What can hang from each mark:
K89: K497 K628 K740
K49: K628 K740
K586: K628 K740
K628: K89 K586
K740: K49 K89 K586
K497: K89

Each row was made from one small tree. The marks that hang from a mark follow it in brackets, in the order of their numbers. Every link used is in the known rows. Write each row's tree.
Known rows:
K628{K89{K497} K586{K740}}: [ 28.2 -18.5   9.4  -0.6   8.7  24.8   6.1  -0.2  23.9 -17.8  13.3   2.0
  18.8  25.6  14.2  11.7   4.7  -6.1  -4.2   2.2   1.4  -8.0 -10.6  37.0
   2.1]
K89{K497 K628{K586}}: [ 10.1   0.8   2.2   3.0  -6.5   1.0   5.3 -11.5  16.8   4.5  -5.1  -8.5
   4.3 -11.2  11.3  -8.0 -12.5  -1.2  -0.7   9.4   4.3 -32.1   3.6  25.6
  -8.5]
K628{K89{K497 K740}}: [ 13.7 -15.8  16.8  11.5 -20.0  -4.5 -12.7  -6.9  23.1  -5.6  -7.2 -15.1
  15.0  -7.2  -9.2  12.4  14.2 -23.0  19.4  -3.4 -13.0 -17.7 -11.4  24.0
  -4.7]
K628{K586{K740{K49 K89{K497}}}}: [ 48.7  -4.5   9.0   9.6  -2.7  23.1   1.1 -19.4  26.9 -12.1   7.2  12.4
  27.0  -4.7  17.6  38.1 -13.5   7.1  -8.0  -5.6   9.5 -11.8  -9.1  61.9
   6.1]
K740{K49 K586}: [ 18.9  17.8   8.1  28.7 -14.2   3.3  14.1 -15.2  -0.1  -4.8   0.3  -3.7
   8.1 -26.2  16.5   4.6 -10.2  22.6  -7.4 -18.5   0.2 -12.4  -7.1  28.6
   0.9]
K89{K497 K628 K740}: [  8.4  -7.5  11.7   0.5 -29.9 -12.2  -6.9 -14.1  16.5  13.3 -12.8 -21.9
   3.0 -22.5 -13.6  -9.7  -4.5 -19.6  16.9  12.9   3.0 -33.1  -9.3   8.6
  -9.0]
K740{K49 K89}: [ 30.2  17.3  11.3  13.9 -11.7  -6.8  -6.3 -24.9  13.9   5.0   3.0   6.2
  16.4 -17.5  10.0  40.4  -8.5   6.4   0.2 -17.9   2.2 -11.0   1.8  38.7
   5.3]
K586{K740{K49 K89{K628}}}: [ 47.6  16.6  17.0 -10.3 -19.2  -6.6   1.7 -31.2  18.7  17.5  18.9  -0.3
  16.5  -1.2   5.5  25.1 -19.8  -4.4  -4.5   0.7  19.6 -26.1  -8.6  33.2
   9.5]
K740{K89 K586}: [ 27.6  10.1   4.4   8.4  -0.4  -8.7   6.5 -26.1   7.4 -10.3  -4.4  -1.2
  11.5 -12.3  11.5  24.2 -10.4   7.8  -3.6 -14.9  -9.5 -20.8 -16.6  23.8
 -13.0]
K497{K89{K628 K740{K49 K586}}}: [ 29.1  40.0  13.6  24.7 -38.5 -16.1   3.4 -32.6  17.2   7.4  -1.4 -23.4
  15.9 -29.1  14.8   9.8  -6.4   7.9   1.0  -2.0   2.3 -58.2 -24.0  24.8
   3.7]
K586{K628{K89}}: [ 10.7 -13.8   3.3  -9.0   8.0 -10.4  -0.3  -0.8   2.8  -8.7  20.5  -8.5
   0.9  12.7  -7.4   8.3  11.3  -2.0   0.6  -9.4 -16.5  -4.2   5.9   1.4
 -11.2]
K89{K497 K628{K586} K740}: [ 17.5  -9.3   1.2   2.3 -19.7  -1.2  -3.5  -9.1  22.9  14.6  -9.6 -16.3
   7.9 -15.6  -0.6  -5.8  -3.3  -3.8  10.7   5.7   2.6 -45.6  -8.1  23.9
 -10.1]
K740{K49{K628} K89{K497} K586}: [ 18.2   5.7  23.0  33.6 -10.1 -10.8   3.8 -49.8  12.2 -18.6  -9.9  -4.8
  17.8 -48.1  14.9  28.4   3.6  -4.7   3.4 -22.2 -22.7 -42.1  -4.8  52.5
  -6.8]
K628{K89{K497 K740} K586}: [ 23.9 -14.8   7.0  13.7  -9.5   6.4  -8.2  -1.9  28.8  -4.8  -2.3 -10.8
  17.9  -1.1   4.0  16.2  15.7  -3.2  13.6  -9.8 -14.9 -28.9 -11.5  39.3
  -5.4]
K497{K89{K740{K49 K586}}}: [ 22.9  31.0   8.1  33.5 -28.9  -3.2   2.3 -20.6  12.9  -9.1  -6.0 -12.2
  17.3 -24.8  14.4  18.5   3.5  12.1   1.3 -10.9  -5.5 -37.1 -26.5  26.1
   8.9]
K586{K740{K49 K89{K497 K628}}}: [ 44.3   3.9  25.7  -2.4 -20.6  -3.9  -2.1 -36.1  25.0   2.5   7.2  -3.1
  19.5 -14.2   3.5  24.1 -23.4 -17.1  -0.5  11.0  20.5 -24.8  -7.4  45.5
   4.6]
K49{K628 K740}: [ -4.8  -8.6   3.7  -8.7   7.0  -7.8  10.9 -22.6  -4.1  -7.6  -6.4   5.7
   5.4   4.4   1.6 -19.3  31.0 -29.0   0.4  -9.3  -7.9 -20.8  -7.4  -8.7
   8.3]
K586{K740}: [ 11.6  -9.0   1.0 -13.5   1.6  14.4   5.7   6.3   2.1  -3.7  12.3   4.8
   3.9  22.6  -3.0  -2.4  -2.3  -5.2  -6.1   8.7  11.5   8.0 -12.8  -3.4
   7.3]
K497{K89{K628 K740}}: [ 10.8  22.1   3.9  -3.4 -25.4 -21.7 -10.9 -16.9  15.6  12.0  -3.5 -18.8
  10.7  -5.4  -3.2   4.8   4.4 -15.9   7.9  17.4   2.6 -43.4 -19.6  -3.2
   2.7]
K628{K89{K497} K586{K740{K49}}}: [ 39.2  -5.7  17.0  16.4  -6.6  25.2   6.2  -7.7  27.6 -13.7  18.1   3.8
  25.1   8.8  20.6  21.8  -0.3   1.8  -6.8  -6.4   6.0  -7.8  -4.1  58.3
  11.8]
K740{K49 K89 K586}: [ 37.6  21.3  12.4  23.6 -11.9  -4.1   7.0 -34.6  10.2  -7.3  -0.2   0.4
  15.7 -27.1  18.4  34.6 -15.4  18.3  -4.6 -26.1  -2.5 -22.9  -9.0  45.1
  -3.5]
K628{K586{K740{K89}}}: [ 44.4  -7.8  -3.5 -14.1  14.5  15.5   2.5  -7.8  16.6  -1.9  14.2  12.8
  16.0  26.2  11.6  31.6  -4.1   9.7  -9.8  -3.1   6.0 -12.4 -18.9  28.3
   2.1]

Which tree is each row?
[ 11.3   0.2  21.8  21.3  -9.0 -13.5  -7.3 -43.3  15.6  -6.3  -5.5   0.9
  15.9 -40.5   3.1  30.3   7.0 -19.2   8.4 -12.6 -17.3 -30.9   6.2  45.5
   0.9] => K740{K49{K628} K89{K497}}
[ 20.9  -0.9  10.1  22.5  -0.6  -1.9  -1.8 -35.6  20.1  -3.8  -4.0   5.9
  19.6 -33.3  16.3  37.4  10.6  -2.7   1.2 -20.2 -19.3 -40.4   4.5  60.1
   0.2] => K740{K49{K628{K586}} K89{K497}}
[ 24.0 -10.6  12.5  -3.4   1.3  -0.4  -3.6 -34.4  21.0 -26.2 -23.9   9.5
  22.2  -4.2   8.6  11.2   2.9 -32.4   2.6  -2.4   2.5  -5.9  -8.4  23.4
   1.4] => K49{K740{K89{K497}}}
[ 25.6  -8.2  21.2   6.2  -7.3   0.2  -2.8 -36.2  16.3  -9.8   5.9   6.4
  17.8 -16.3  -0.8  28.8   8.3 -22.4   3.3  -4.2  -6.0 -21.7  -7.0  42.3
   8.2] => K586{K740{K49{K628} K89{K497}}}
[ 22.4 -16.2   5.0   5.8   4.4  -4.8   6.1 -28.6  11.7 -33.4  -5.1  -6.3
   4.4 -23.2   1.4  14.0 -11.3   2.3   1.1 -10.9 -19.3 -22.3  -7.7  22.9
 -27.6] => K740{K89{K497} K586{K628}}
[  4.6 -24.6   9.1   0.4   4.5  -5.1  -2.3  -6.4  13.2 -26.1  10.3 -10.7
   3.7   0.3  -7.3   2.6   7.7 -13.9   6.4  -3.3 -18.8  -4.5   9.0  14.0
 -14.4] => K586{K628{K89{K497}}}
[ 23.8  14.4  12.3   8.6 -38.1 -15.7  -4.5 -16.8  14.6  33.4   2.3 -18.6
   6.6 -22.8  -5.3   2.6  -6.6   0.9   9.4  -5.4   8.3 -36.2  -7.2  18.0
   5.6] => K89{K628 K740{K49}}
[ 32.3 -21.5   6.4  -4.9   6.1  -1.4  10.9 -40.0  13.1 -42.4 -15.0  -1.4
  11.5 -11.3   4.8   0.7   1.0 -16.5  -3.5 -16.1 -10.9 -20.1 -15.0  16.5
 -18.9] => K49{K740{K89{K497} K586{K628}}}
[ 21.8  34.0  10.5  12.2 -37.8 -19.6 -10.5 -25.0  19.3  19.9  -0.5 -18.0
  14.7 -21.8   4.3  15.7  -0.6  -7.2   5.5   8.4   6.7 -47.2 -11.6  18.4
  12.5] => K497{K89{K628 K740{K49}}}
[ 14.2  15.2  21.7  30.9 -11.5 -13.0  14.6 -31.6   5.2  -6.7  14.3  -9.6
  13.4 -22.7  17.3  15.0  20.7   5.1  -0.1 -30.5 -24.1 -38.5  -6.6  37.1
   1.6] => K740{K49{K628{K89}} K586}
[ 26.4   6.9  16.8   8.3 -14.9 -18.4   6.4 -43.0  17.8  -9.4 -11.0 -14.7
  13.7 -30.9  11.5  13.5 -23.3 -10.6   3.3   2.4  -0.9 -42.8  -9.8  32.9
 -20.5] => K740{K89{K497 K628} K586}
[ 38.0   2.8   6.3  -2.8   3.1  -5.5  11.8 -35.8  11.0 -22.6 -13.7   4.1
  17.9  -2.1  17.5  11.9  -0.2  -6.5  -6.1 -20.5   0.1 -18.1 -23.8  18.2
  -3.7] => K49{K740{K89 K586}}
[ 11.5  27.5  -6.4  -2.2  -1.4  -5.5   3.7 -13.6  14.8   2.2   4.1  -7.3
  10.5   5.0  22.8   6.7  -3.3   3.7  -8.4  14.6   4.7 -43.4  -6.2  14.2
   3.0] => K497{K89{K628{K586}}}
[ 13.0 -18.1  10.9   3.0  10.6   2.3   8.3 -27.7  19.5 -24.3  -5.2   2.7
  21.2   7.1  18.7  -3.2  37.8 -30.8   2.3 -14.8 -20.0 -33.1  -7.3  29.9
   4.5] => K49{K628{K89{K497} K586} K740}
[ 15.5  27.6   7.4  20.0 -27.7  -4.9 -10.1 -13.3  15.2   1.0  -1.8  -7.6
  18.2 -18.4   3.9  22.8   8.7  -1.5   5.2  -2.0  -1.4 -23.2 -12.5  19.8
  16.8] => K497{K89{K740{K49}}}
[ 19.5 -19.9   1.5  -5.4  -5.9 -13.9  -7.1   1.2  10.5   4.2  16.4 -17.5
   4.1   8.6 -19.5   9.0  20.2  -4.1  12.7 -16.5 -20.5 -18.2 -10.5   0.8
  -9.9] => K586{K628{K89{K740}}}
[ 36.7  -4.8  20.0   7.3 -13.3  12.2  -5.3 -25.2  22.1 -14.5   4.7   8.5
  20.7  -9.2   4.7  32.9 -13.8  -9.4  -1.3   0.2  12.0  -3.5  -6.3  46.6
   9.3] => K586{K740{K49 K89{K497}}}
[ 34.0  -7.9   0.9  -9.5  12.0  19.5   7.5   5.8  16.1  -4.8  25.8   4.0
  17.3  38.1  12.7  16.8   8.4   4.5  -9.2  -3.4   2.1  -8.4 -14.8  25.5
   7.1] => K628{K89 K586{K740}}
[ 19.3 -14.3   8.0  25.6 -25.1   2.1   7.2 -14.8  10.0 -15.6  -4.0 -19.4
   2.3 -38.5  -7.4  -3.6  -1.6  12.8   7.3 -19.5 -13.9 -25.7 -10.9  25.2
 -15.5] => K89{K497 K740{K49 K586{K628}}}
[ 34.3 -12.5  12.7  -6.4  -2.7   8.2   7.9  -4.5   7.9  -7.9  37.6  -4.3
   9.4  16.7  -2.0  13.6   8.1   3.3  -7.6 -11.4  -0.1   1.4  -1.2  20.2
   6.2] => K586{K628{K89} K740{K49}}
[ 14.0 -23.9  11.1  -0.4  13.7  13.5   6.9 -10.9  18.6 -15.7  18.4   2.4
  16.8  17.3   8.0   7.9  26.4 -18.1   0.3  -1.5 -15.3 -27.3  -9.3  33.0
   2.7] => K49{K628{K89{K497} K586{K740}}}
[  9.4  -2.2   0.9   5.9  13.2  -4.4   3.1 -11.0   9.0   1.3  15.0  -1.9
  11.1   9.2  12.8  14.1  32.2  -0.9   1.9 -18.8 -25.9 -36.9  -3.1  25.0
  -1.0] => K49{K628{K89 K586}}
[ 13.0  -5.1  15.0  25.2 -30.7   2.3  -8.0 -10.7  17.0   2.9 -12.4 -10.0
  10.5 -31.4  -5.6   7.5  -0.4  -6.9  13.8  -5.6   0.3 -13.9  -4.0  30.7
   4.0] => K89{K497 K740{K49}}
[ 23.9  17.6  -3.8 -14.7   1.6   7.0   7.3  -9.7  15.8   0.7  16.5  -2.4
  13.0  27.6  20.4   5.7  -3.2   0.7 -15.1  23.6  15.9 -34.8 -17.9  10.0
  10.2] => K497{K89{K628{K586{K740}}}}
[ 35.9 -20.3  13.6  -3.0  -3.2   9.8  -2.4 -21.6  17.9 -18.6  16.1   4.4
  13.1  -6.8  -8.4  25.9  -9.8  -6.0  -2.7  -3.3   2.1  -1.7  -1.4  35.2
  -0.9] => K586{K628 K740{K49 K89{K497}}}
[ 20.0   0.5  14.7  -3.1 -12.5 -19.3  -8.4 -34.6  20.7  -0.9  -8.2 -10.4
  12.1 -20.6  -0.4  18.8 -17.1 -20.6   7.8  13.8   0.8 -31.0   2.1  26.1
 -11.9] => K740{K89{K497 K628}}
[ 14.5  -8.1  28.1  12.7 -10.7   4.0   1.4 -23.4  15.1 -13.3  16.1  -1.0
  18.2  -4.8   2.2  12.5  22.5 -27.1   4.7  -6.6 -10.5 -17.9  -1.8  38.5
  13.1] => K586{K740{K49{K628{K89{K497}}}}}
[ 22.8  -0.9  12.9  16.1  -4.5  -2.9   2.3 -31.3  15.3 -27.6 -17.1  -3.4
  13.2 -25.9  13.0  22.4 -14.0  -0.6   2.7  -5.9 -10.8 -19.6 -14.1  33.7
 -17.4] => K740{K89{K497} K586}
[ 10.3   4.9  28.9  39.3 -16.1  -9.5  12.1 -36.4  11.1 -20.5   1.6 -11.6
  17.8 -34.8  15.4  11.8  16.5  -9.9   5.3 -22.1 -24.4 -39.2  -3.0  49.0
  -1.7] => K740{K49{K628{K89{K497}}} K586}
[ 30.8   1.0  10.2   4.5 -13.7  18.1   9.1 -15.3  20.8   5.6  11.4  -2.8
  14.0  -4.7  17.1  -1.7 -17.4   2.9  -8.2   9.2  21.1 -27.8  -0.9  42.2
   7.2] => K89{K497 K628{K586{K740{K49}}}}
[ 25.4  -4.2   2.3  17.1 -21.9  -2.5   9.3 -10.9   2.7   0.0   7.5 -14.7
   0.2 -25.4  -5.8   0.0   3.1  24.5   2.8 -29.2 -12.3 -24.4 -15.0  14.5
 -10.5] => K89{K740{K49 K586{K628}}}
[  6.2  -1.9  18.1  36.2 -30.1  -4.9   8.0 -29.8   9.6  -5.7 -12.7 -14.1
   9.9 -49.6   0.5  -1.9  16.7  -4.8  14.4 -18.7 -21.7 -46.8 -16.2  32.5
  -3.3] => K89{K497 K740{K49{K628} K586}}
[ 13.5  19.9  -2.2  23.3  -9.4  -3.3  -5.6 -17.9  15.0   6.4   3.2  -3.9
  17.7 -19.3  14.2  23.8  32.4   3.9   3.1 -14.7 -19.3 -55.1 -15.2  31.7
  14.4] => K497{K89{K740{K49{K628{K586}}}}}
[ 30.4   2.0  26.4  40.4 -35.5  -1.7   0.0 -21.9  23.7 -12.3  -7.0 -19.7
  23.0 -31.1  10.5  16.8   4.7  -0.8  12.1 -20.3 -13.0 -31.5 -16.7  50.8
  -1.5] => K628{K89{K497 K740{K49 K586}}}
[ 28.5  -7.9  -4.7 -10.7  19.9  -5.9   6.3 -35.1  13.1  -5.4  -5.4  12.1
  18.6   6.6  14.7  16.4  28.6 -15.6  -5.5 -23.4 -13.9 -39.7 -12.3  22.9
   4.5] => K49{K628{K586} K740{K89}}
[ 45.9  23.3   4.8   7.1 -12.2  -9.1   1.5 -31.7  22.1  24.2  10.9  -3.0
  18.9 -18.8  21.5  34.4 -18.7  15.8  -5.8 -13.9   8.2 -44.4   1.3  53.0
   0.3] => K740{K49 K89{K628{K586}}}
[ 16.7  -0.4  -1.4  18.8 -11.9  -1.4   2.3 -11.8   9.3  23.9   4.6  -4.7
  10.3 -21.4   2.4  10.5  26.0  11.2   4.2 -24.9 -17.6 -44.7  -9.5  31.0
   7.7] => K89{K740{K49{K628{K586}}}}
[ 38.9   2.3   8.4 -25.2  -2.8  -8.2  -0.5 -25.0  15.2  13.1  13.9  -3.1
  13.1  14.5  -0.5  17.5 -14.0 -11.9  -3.7  11.9  15.0 -23.3 -16.6  11.2
   0.1] => K586{K740{K89{K628}}}
[ 15.4 -31.1   9.8   0.2 -11.6  -9.5 -11.0  -4.0  18.4 -11.9   5.9 -18.2
   6.5  -6.7 -20.6   4.7  16.8 -16.7  17.5  -6.4 -22.6 -16.1  -6.3  11.7
 -14.1] => K586{K628{K89{K497 K740}}}
[ 41.3  -9.1   6.0 -12.6   1.3   4.1   0.6 -15.9   9.7  -5.3  27.8   5.7
  10.4   5.0  -5.7  29.9  -7.3   6.7  -7.5 -11.5   3.6  -1.8  -5.1  22.1
   2.1] => K586{K628 K740{K49 K89}}
[ 21.4  -9.4  18.5  22.9 -23.0  -4.1   0.6 -14.2  19.4 -17.6 -10.4 -20.6
  15.4 -15.2   1.4   8.6   8.3  -9.0  14.5 -10.8 -16.2 -27.5 -22.5  30.5
 -12.3] => K628{K89{K497 K740{K586}}}
